Each row was made from one small tree. The marks that hang from a mark follow it in brackets, in alphabetical order. Every link used is in the known rows. Write each row's tree.
Known rows:
Q{X{D L{H K}}}: [ 1.93 -0.03  0.77 -2.75  0.74 -0.85 -1.82  0.32 -0.43 -1.86  2.15  0.35
 -1.34  1.35  1.36  2.13 -0.62 -3.60  1.91 -1.24  0.07  1.07  1.35]
H{L Q{X{D}}}: [ 1.16  0.02  0.99  2.47  1.03 -0.31  0.39  1.39  2.59 -1.46 -1.15  1.71
 -0.67 -1.01 -3.04 -1.77 -0.15  1.33  0.29  1.64 -0.70 -0.58  0.42]
L{H K X{D}}: [ 0.28 -0.54 -1.62 -6.54  2.20 -0.89 -0.54  1.16  0.02 -0.83  1.14  1.46
 -1.01  0.84  5.30  2.94 -1.67 -3.41 -1.11 -4.21 -1.00  0.26 -0.60]
H{D L{K}}: [-0.38 -0.45 -0.56  0.62  1.11  1.53 -2.70  0.26 -1.67  0.51 -0.45 -0.27
  1.11  0.72 -3.63  1.17  2.49  2.82  0.97 -2.68  0.31 -2.77 -0.99]
X{D L{K}}: [ 1.14  0.21  1.16 -1.58 -0.78  1.70 -2.73 -0.63 -1.68 -0.60  1.96  1.84
  1.56  1.20  0.66  1.46  2.19 -4.87  3.01 -2.71 -0.26  0.98  0.71]
L{X{D}}: [-0.11 -0.40 -1.08 -4.98  0.85  0.65  3.02  0.17 -1.18 -0.76 -0.24  1.86
  0.68  0.22  4.14  1.21 -1.76 -3.18 -0.94 -2.77 -0.83  1.20  0.36]
D{H{Q} K}: [-2.00 -0.58 -0.01  1.77 -1.23 -0.13  0.95 -0.35  0.40  1.11 -0.76 -1.73
  1.70 -0.74  0.49 -2.07 -0.74  2.38 -1.63  1.46 -0.01  0.29 -0.75]
Q{X{D{H} L{K}}}: [-0.36 -0.76  1.82 -0.11 -1.55  0.47 -1.34 -0.41 -0.25 -1.27  1.57  0.80
 -0.16  1.07 -0.38  0.80  1.08 -2.67  1.45  1.18 -0.60  2.10  1.49]
H{D Q{X{L{K}}}}: [ 2.92  1.27  0.22  1.62 -0.18  0.88 -3.51  1.90 -0.31 -0.50  0.36 -0.30
 -2.48  0.04 -3.40  0.35  5.27  1.42  2.37 -2.21  0.48 -2.19 -0.01]
H{D L{K} Q{X}}: [ 1.58  0.76 -0.19  2.51  1.65  0.87 -4.21  2.34  1.70 -0.22 -1.33 -0.17
 -2.35 -0.72 -5.31 -0.13  4.20  5.06  0.83 -0.47 -0.19 -3.71 -0.97]
D{H}: [-3.09 -2.80 -1.27 -0.58 -1.12  0.92  3.65 -0.78 -0.77 -0.29 -0.75 -2.33
  4.07  0.56  2.38  0.07 -2.90  0.74 -2.65 -0.15  0.83  2.07  0.16]
X{D{H K}}: [-2.81  0.00  1.90 -0.58 -1.08 -0.37  1.75 -2.24 -1.76  0.02 -0.20  0.44
  2.05  0.56  1.03 -0.33 -2.38 -1.09 -0.70  2.46 -1.13  2.13  0.39]
Q{X}: [-0.37 -0.05 -2.65 -2.19  1.24  1.32  1.68  0.44 -0.11 -1.50 -1.38 -1.48
  0.31  1.52  3.28  0.35 -2.03  2.33 -1.75 -0.15  0.74  2.20  0.98]
H{D{K} Q}: [ 0.44  1.53  0.57  1.26  0.20  0.06 -0.28  0.20 -1.86  0.87 -1.72 -0.55
 -0.14 -0.71 -2.08 -0.49  1.41  3.06  0.21 -0.99 -0.25 -2.01 -1.22]
L{H{Q} K X{D}}: [ 1.55 -0.27 -1.29 -4.33  2.19 -1.26 -1.05  2.58  1.91 -0.58  1.06  1.56
 -1.62 -0.83  3.76  1.33  0.24 -2.58 -0.84 -4.26 -1.19 -1.23 -1.08]
Q{X{D{K}}}: [-0.12  2.82  0.53 -2.05  1.06  0.35 -0.43 -0.86 -0.60 -1.00 -0.81  1.03
 -1.43  1.21  1.71 -0.11 -1.59  0.47  0.41  2.45 -1.52  2.20  0.75]
D{X}: [ 0.42 -0.25 -2.63 -0.55  0.75  1.31  3.39 -0.62  0.39  0.09 -1.70 -0.57
  0.49  0.08  3.30 -0.28 -1.89  0.06 -2.50  0.38  0.76  1.25  0.54]
L{H{D{K X}}}: [ 0.26  1.01 -0.14 -1.13  1.12 -2.54  2.69 -0.93 -1.75  0.71 -1.06 -0.94
 -2.11 -0.41  0.28  1.27 -3.24  1.39 -1.92  1.46  0.06 -1.08 -0.54]
Q{X{D{H K}}}: [-2.10  0.93  1.78 -0.90 -0.37 -0.94  1.21 -1.51 -0.39 -0.87 -0.60  0.31
 -0.54  0.87  0.84 -0.42 -2.44  0.67 -0.75  4.73 -1.51  2.87  0.95]

Write each row's tree:
[ 0.04 -1.66  0.31  3.04 -2.19 -0.41  2.31  0.81  1.19 -0.76  0.10 -1.55
  0.84 -0.74 -0.98 -1.39 -0.35  0.32 -0.45  1.47  1.25  1.28  1.13] | D{H{Q{X{L}}}}
[ 1.69 -0.54 -1.92 -1.42  0.52 -0.47  0.03 -0.43  0.11  0.58  1.47 -0.92
 -0.76  0.34  2.76  1.59 -0.86 -3.07  0.19 -1.49  1.43  0.13  0.41] | D{X{L{H K}}}
[ 0.36  0.50  1.12  3.77 -2.59 -1.54  2.51 -1.41  1.06  1.92  0.07 -0.50
 -0.66 -1.77 -1.00 -2.18 -0.47 -0.86 -0.22  3.74  0.73  0.41  0.11] | D{H{Q} K X{L}}
[ 0.35  0.73 -1.44 -5.53  1.63  1.80 -1.24  0.71 -0.39 -0.57  0.53  2.20
 -0.62  0.97  4.52  2.24  0.82 -2.92  0.01 -3.52 -1.36  0.93 -0.23] | L{K X{D}}
[-2.91 -0.72  3.05  1.29 -1.22 -0.89  1.38 -2.24 -0.56  0.42  0.32  1.07
  2.33 -0.04 -2.54 -0.99 -2.78 -0.23  0.20  3.40 -0.96  0.73 -0.18] | X{D{H{L} K}}
[-2.73 -3.01  1.64  1.41 -1.02 -0.40  3.51 -0.96 -0.22 -0.57 -0.09  0.67
  3.67 -0.08 -2.40 -0.79 -2.83 -1.12 -1.08  1.67 -0.28  0.81  0.30] | X{D{H{L}}}
[-0.37 -0.05  3.76  2.64 -2.82 -1.65  0.61 -1.36 -0.91  0.53  1.26  1.19
  1.62 -1.03 -1.79 -1.71  0.16 -3.39  1.78  1.81 -0.68  0.69  0.23] | X{D{H{Q} K} L}
[ 2.14  0.17 -0.35  4.21  1.25  0.29 -1.97  1.31  1.90  1.29 -1.48  0.91
 -2.27 -1.96 -5.36 -0.94  4.26  3.14  0.07 -0.08 -0.02 -4.37 -1.38] | H{D{X} L{K} Q}
[-1.89  0.44 -0.53  0.50 -0.64 -0.59  3.07 -2.30  0.29  1.51 -1.09 -1.17
  0.05 -0.12  2.30 -1.01 -3.24  1.35 -2.53  4.42  0.12  2.10  0.13] | D{H K X}
[ 1.07  0.96 -1.64 -1.39  0.16  2.25 -3.11 -0.04 -0.46 -0.79  1.00 -0.77
 -0.87  1.86  2.00  1.26  1.86 -0.24  1.77 -1.38  0.97  1.23  1.06] | Q{X{L{K}}}
[ 0.76 -1.28 -0.05 -2.12 -0.12 -0.60 -1.32  0.19 -3.33 -0.28  1.89 -1.05
  0.65  0.82 -0.76  2.97  0.94 -1.53  1.63 -4.64  1.32 -1.77 -0.22] | X{L{H{D} K}}
[-1.53  0.92 -0.29  1.82 -0.52 -0.85  0.52  0.28  1.90  0.15 -1.30 -1.88
 -1.05 -0.58  0.64 -2.05 -1.28  4.04 -2.01  3.45 -0.37  1.02 -0.07] | D{H{Q{X}} K}
[-0.76 -1.05 -0.96  3.55  0.52  0.54 -2.13  1.87  3.87  0.05 -0.53 -1.12
 -0.96 -0.25 -2.59 -1.51  1.43  4.67 -1.09  1.87  0.12 -1.07 -0.33] | D{H{L{K} Q{X}}}
[-0.90  0.44  1.13 -1.19 -0.54 -1.82  2.10  0.00  0.91  0.67 -0.11  1.82
 -0.62 -1.41  1.67 -1.11 -1.42 -1.43 -1.30  0.96 -1.63  0.51 -0.94] | L{X{D{H{Q} K}}}
[ 0.35  2.07 -0.01  0.09  0.59  0.12  1.70 -1.48 -2.18  1.13 -1.89  0.32
 -1.76  0.09 -0.62  0.26 -0.42  2.04 -0.75  1.91 -0.17 -0.39 -0.28] | H{D{K X}}
[ 0.66  1.38  1.31 -1.28  0.18 -2.73  0.64 -0.68 -3.13 -0.58  0.49 -1.34
 -1.92  0.89 -1.57  1.67 -2.49  0.66  1.21  0.42  0.83 -0.49  0.66] | Q{X{L{H{D{K}}}}}
[ 1.92  0.68 -1.57 -0.29 -0.20  1.83 -1.44 -0.86 -0.05  0.80  0.84  0.12
 -0.66  0.66  2.10  0.88  1.70 -2.45  1.33 -0.99  1.28  0.64  0.64] | D{X{L{K}}}
[ 1.96  0.05 -0.95  1.62 -0.69  0.65  0.77  1.18  0.75 -0.81 -0.11 -0.67
 -0.34 -0.15 -0.01 -1.03  0.48  0.17  0.79 -0.73  1.38  0.45  0.96] | H{Q{X{L}}}
[-0.92 -1.84  1.51  3.23 -0.59  0.06 -1.94  0.77  2.21  0.23  0.53  1.18
  1.66 -1.22 -3.71 -1.68  1.98 -0.13  0.09  0.51 -0.99 -1.58 -0.66] | X{D{H{L{K} Q}}}
[-0.16 -0.69 -4.00 -6.36  2.40 -0.31 -0.30  1.36  0.27 -0.20  0.57 -1.39
 -0.56  0.89  6.51  3.02 -2.06 -0.66 -1.84 -4.98  0.41  0.00 -0.89] | L{H K X}
[ 2.50  0.42  1.49  1.54 -0.96  0.16  0.90  0.90  0.60 -1.33  0.28  1.68
 -0.72 -0.74 -1.18 -1.11  0.99 -2.77  1.86  0.19  0.00  0.76  1.38] | H{Q{X{D L}}}
[ 0.42  1.46  2.38 -1.08 -1.46  0.15 -0.40 -2.13 -3.09 -0.11  1.36  1.64
  1.21  0.67  0.29  0.61 -0.49 -4.53  3.01 -0.01 -0.26  1.62  0.93] | X{D{K} L}
[ 2.10  2.53  1.59  2.10 -0.68 -0.94 -1.13  0.22 -1.53  0.02 -0.61 -0.15
 -2.60 -0.45 -3.82 -0.41  2.28  1.96  2.33  0.92  0.20 -1.47  0.12] | H{D{K} Q{X{L}}}
[ 1.08 -1.11 -0.28  3.66 -1.88  0.16  0.20  0.20  2.20  1.42  0.72 -0.55
 -0.41 -1.36 -0.65 -1.30  2.32 -1.46 -0.26  0.98  0.76 -0.36  0.23] | D{H{Q} X{L{K}}}
[-1.62 -2.09 -0.87  3.42 -0.15  0.83 -1.84  1.04  2.76  1.06  0.05 -0.94
  2.25 -1.21 -2.37 -1.45  1.69  2.74 -0.85 -0.61  0.46 -1.93 -1.17] | D{H{L{K} Q}}
[-2.98 -2.02 -0.98  0.95  0.05  1.16 -0.93 -0.55  0.81  0.65  0.33 -1.28
  3.01  0.77 -0.66 -0.04 -0.18  1.93 -0.80 -0.24  0.57 -0.28 -0.59] | D{H{L{K}}}
[ 0.78  0.36 -2.49 -0.62  2.19  1.37 -2.43  2.43  2.91  0.86 -0.30  0.71
 -0.92 -0.53  0.93 -0.13  2.29  1.50 -0.05 -3.46  0.13 -2.63 -1.70] | H{L{K X} Q}
[-1.29  1.02  0.98  0.86  0.68  0.05 -0.32 -1.42 -2.51  0.92 -0.82 -0.38
  0.96  0.36 -4.20  0.39 -0.83  3.30  0.86  0.06 -0.11 -2.12 -1.04] | H{D{K} L}
